Every row comes from one small tree of marks. Brackets hold a mark, then the marks that hang from it, in alphabetical order. Every link used is in the known rows. Which tree was each row made from?
Known rows:
{zitol lebo}: [-0.46 -1.12 -1.35  0.61  1.12  1.13  0.23  0.26 -0.01 -0.23  0.25 -1.40
 -1.09  0.46 -0.03  1.36 -0.07  0.39 -0.17 -0.12]
{deme {zokopu lebo}}: [-0.21 -2.32 -0.68  0.87  0.69  1.84 -0.36  0.42 -0.19 -0.36  0.32 -1.45
 -2.17  0.42  1.62  2.21  1.15 -0.57 -0.37  1.56]
{vefe lebo}: [-0.24 -0.78 -1.07 -0.09  1.04  0.25  0.12  1.00 -0.25  0.61  0.09 -1.37
 -1.50  0.14 -0.23  1.73  1.69 -0.29 -0.67 -1.43]
{zitol {lebo dubi vefe {zokopu deme}}}: [ 0.83 -0.44 -0.79  1.67  1.54  2.39 -0.86  1.04 -0.80  0.35  1.63  0.60
 -5.29  1.35  2.07  1.48 -3.74 -0.21 -0.58 -0.64]
{zokopu lebo}: [ 0.13 -1.53 -0.89  0.16  0.45  1.11  0.27  0.51 -0.27 -0.14  0.51 -1.30
 -1.74  0.75  1.13  1.56  1.61 -0.10 -0.50  0.41]
{vefe lebo tavufav}: [-0.91 -0.76 -1.50 -0.34  1.49 -0.29  0.04  1.72  0.02  1.00  0.53 -1.92
 -1.43  0.07 -1.08  2.34  2.68 -0.63 -0.33 -1.75]
{vefe {lebo zokopu}}: [ 0.35 -0.31 -1.13  0.78  1.83 -0.04 -0.06  0.83 -0.68  0.94  0.94 -0.53
 -2.87  0.69  0.31  2.06 -0.17 -0.57 -0.53 -1.72]
{vefe {lebo {dubi tego} zitol} tavufav}: [-0.61 -0.65 -1.26  0.18  1.57 -0.13  0.19  1.63 -1.23  1.54  0.41  0.75
 -2.49  0.43  0.08  2.84  0.56 -0.13 -0.82 -2.72]
{zokopu {lebo {dubi tego} zitol}}: [ 0.43 -1.36 -0.58  0.73  0.59  1.30  0.44  0.42 -1.49  0.40  0.43  1.28
 -2.89  1.17  2.25  2.07 -0.56  0.38 -1.01 -0.62]
{zokopu deme {lebo dubi vefe}}: [ 0.79 -1.15 -0.27  0.43  0.05  2.71 -0.69  1.38 -0.66  0.13  0.97 -0.13
 -4.66  1.05  2.78  1.29  0.16 -0.44 -1.09  0.02]
{vefe tavufav}: [ 0.12 -0.21 -1.33 -0.36  0.92  0.17  0.04  1.42 -0.11  0.35  0.53 -1.57
 -0.64  0.57 -0.78  1.80  1.00 -0.15 -0.12 -0.98]
{lebo vefe}: [ 0.05  0.77 -0.78  0.34  0.26  0.65 -0.35  1.34 -0.75  0.48 -0.26 -0.58
 -2.17  1.00  0.91  0.81  0.15  0.15 -0.97 -1.15]
{lebo dubi}: [ 1.05 -0.87 -0.69 -0.41  0.26  1.57  0.17  0.96 -0.38 -0.03  0.75 -0.04
 -2.08  1.01  0.24  1.27 -0.19  0.21 -0.72 -1.35]
{deme {zokopu {lebo dubi}}}: [ 0.03 -2.88 -0.45  0.43  0.44  2.72 -0.34  0.78 -0.20 -0.38  0.84 -0.28
 -3.26  0.78  1.76  2.30  0.68 -0.46 -0.60  0.84]
{vefe {lebo dubi} tavufav}: [-0.63 -1.30 -1.33 -0.84  1.26  0.62  0.04  1.96 -0.07  0.97  1.15 -0.80
 -2.42  0.43 -0.93  2.36  2.35 -0.53 -0.48 -2.44]
{dubi {lebo {vefe tavufav} zitol} tego}: [-1.47  1.78 -1.32  1.66  1.88 -1.01  0.26  2.15 -1.66  1.37  0.01  1.02
 -2.45  1.02  1.96  2.27 -3.07  0.78 -1.03 -1.88]
{zitol {lebo vefe}}: [-1.19 -0.28 -1.30  0.91  0.87  1.05 -0.18  0.97 -0.37  0.29 -0.10 -0.85
 -2.41  0.87  0.73  1.04 -0.29  0.37 -0.53 -0.54]
{vefe {lebo zitol}}: [ 0.00 -0.60 -1.43  0.41  1.42 -0.13 -0.12  1.02 -0.77  1.07  0.13 -0.31
 -2.12  0.34  0.53  1.98  1.47  0.18 -0.80 -0.84]
{lebo {dubi tego} vefe {zokopu deme}}: [ 1.77  1.01  0.04  1.58  0.85  1.56 -0.50  1.11 -1.77  0.60  0.81  1.40
 -4.53  1.30  2.37  1.52 -4.80 -0.57 -1.23 -2.14]

Which tree is each row?
[ 1.46  1.16 -1.39  1.59  1.96  0.18 -1.34  1.87 -1.40  1.38  1.36  0.33
 -4.37  1.22  1.99  2.07 -2.15 -0.30 -0.59 -0.25]
{lebo {vefe tavufav} zitol {zokopu deme}}
[-0.27  2.21 -0.99  2.82  2.25 -0.86  0.19  1.25 -2.35  1.36  0.54  2.33
 -3.90  1.66  3.28  2.00 -5.91  0.81 -1.30 -1.73]
{dubi {lebo vefe zitol zokopu} tego}
[ 0.67 -0.28 -1.48  1.25  2.19 -0.46 -0.28  0.81 -1.19  1.42  1.05  0.58
 -3.38  0.88  0.99  2.32 -0.38 -0.08 -0.66 -1.04]
{vefe {lebo zitol zokopu}}
[ 1.64  0.28 -0.69  1.38  1.37  0.52  0.22  0.48 -2.00  0.84  0.98  2.36
 -3.25  1.55  1.65  2.06 -3.90  0.36 -0.91 -1.94]
{lebo {dubi tego} zitol zokopu}
[ 1.62 -2.15 -0.36  0.10  0.32  2.80 -0.22  0.73 -0.35 -0.43  1.36 -0.66
 -3.38  0.67  1.90  1.62  0.22 -0.45 -0.65  0.50]
{zokopu deme {lebo dubi}}
[ 0.08  0.86 -0.19  0.39 -0.08  1.16  0.14  1.27 -1.38  0.55 -0.34  0.98
 -2.75  1.20  1.28  1.14 -1.93  0.12 -1.34 -2.81]
{lebo {dubi tego} vefe}
[-0.31 -0.43 -1.13  1.31  1.47  1.64 -0.35  1.07 -0.84  0.58  1.37  1.03
 -4.79  1.82  1.36  1.49 -2.61  0.20 -0.57 -1.36]
{zitol {lebo dubi vefe zokopu}}
[-0.35 -1.75 -0.79  1.19  0.56  2.26 -1.07  1.49 -1.08  0.59  0.55  1.21
 -5.10  1.38  3.36  2.26  0.49  0.05 -1.10  1.12]
{deme {zokopu {lebo dubi vefe zitol}}}
[-0.62  1.64 -1.82  1.95  2.70 -0.94 -0.33  2.37 -1.54  1.65  1.69  1.32
 -4.18  1.78  2.23  2.42 -3.50  0.60 -0.68 -1.01]
{dubi {lebo {vefe tavufav} zitol zokopu}}
[-1.20  1.70 -0.53  1.50  1.09 -0.10  0.63  1.42 -1.39  0.52 -0.42  0.44
 -2.07  0.91  2.04  1.42 -3.72  0.56 -1.33 -2.13]
{dubi {lebo vefe} tego}
[-0.25 -1.04 -0.58  0.07 -0.02  1.98 -0.21  1.54 -0.69  0.36  0.74  0.27
 -4.11  1.48  2.08  1.32  0.96  0.00 -1.07 -0.74]
{zokopu {lebo dubi vefe}}
[-0.04  1.04 -1.34  0.79  1.49 -0.20 -0.55  1.91 -0.88  1.19  1.08 -0.25
 -3.20  1.51  0.48  1.80 -0.93 -0.44 -0.45 -1.64]
{lebo {vefe tavufav} zokopu}
[-0.18  0.14 -1.51  1.76  2.17  0.96 -0.96  1.44 -0.55  0.75  1.43 -0.95
 -4.00  0.91  1.07  1.96 -2.22 -0.55 -0.07 -0.27]
{zitol {lebo {vefe tavufav} {zokopu deme}}}
[-1.48  0.99 -1.42  0.62  1.52 -0.18  0.03  2.52 -0.55  0.84  0.77 -0.60
 -2.38  1.02  0.95  1.82 -1.34  0.35 -0.73 -1.54]
{dubi {lebo {vefe tavufav}}}
[ 0.63  2.01 -0.32  2.69  1.92  0.31 -0.04  1.21 -1.83  0.57  0.83  0.87
 -3.86  1.00  3.22  1.75 -6.51 -0.11 -1.17 -1.60]
{dubi {lebo vefe {zokopu deme}} tego}
[-0.25 -0.43 -1.17  0.93  0.59  0.66 -0.45  1.20 -1.15  0.88  0.17  0.22
 -3.59  1.33  2.68  1.46  1.21  0.40 -1.01  0.55]
{zokopu {lebo vefe zitol}}
[ 0.66  0.26 -0.96  0.34  0.41  1.17 -0.53  1.67 -1.24  0.90  0.43  1.54
 -3.84  1.59  1.82  1.24 -0.58  0.75 -1.20 -1.18]
{lebo dubi vefe zitol}
[-1.52 -1.31 -1.04  0.81  0.85  1.30 -0.92  1.87 -0.25  0.56  0.33 -1.46
 -3.25  0.71  1.60  2.53  2.07 -0.81 -0.44  0.88]
{deme {zokopu {lebo {vefe tavufav}}}}
[ 3.13 -0.43 -0.80  1.19  1.62  1.64 -0.76  0.79 -1.38  0.43  1.99  1.50
 -4.36  1.31  2.14  1.86 -3.43  0.03 -0.69 -0.22]
{lebo dubi zitol {zokopu deme}}
[ 1.49 -1.44 -0.93  1.32  1.78  2.43 -0.37  0.41 -0.49 -0.22  2.08  0.14
 -4.05  0.98  1.24  1.81 -3.43 -0.18 -0.16 -0.18]
{zitol {lebo dubi {zokopu deme}}}
[ 1.85  1.08 -0.58  1.49  1.19  1.05 -0.94  1.14 -1.13  0.53  0.88 -0.12
 -4.02  1.07  2.05  1.20 -2.85 -0.53 -0.82 -0.59]
{lebo vefe {zokopu deme}}
[ 2.79  0.27 -0.39  1.73  1.47  1.22 -0.25  0.46 -2.02  0.54  1.20  1.93
 -3.86  1.14  2.39  2.03 -4.89 -0.05 -0.94 -1.13]
{lebo {dubi tego} zitol {zokopu deme}}
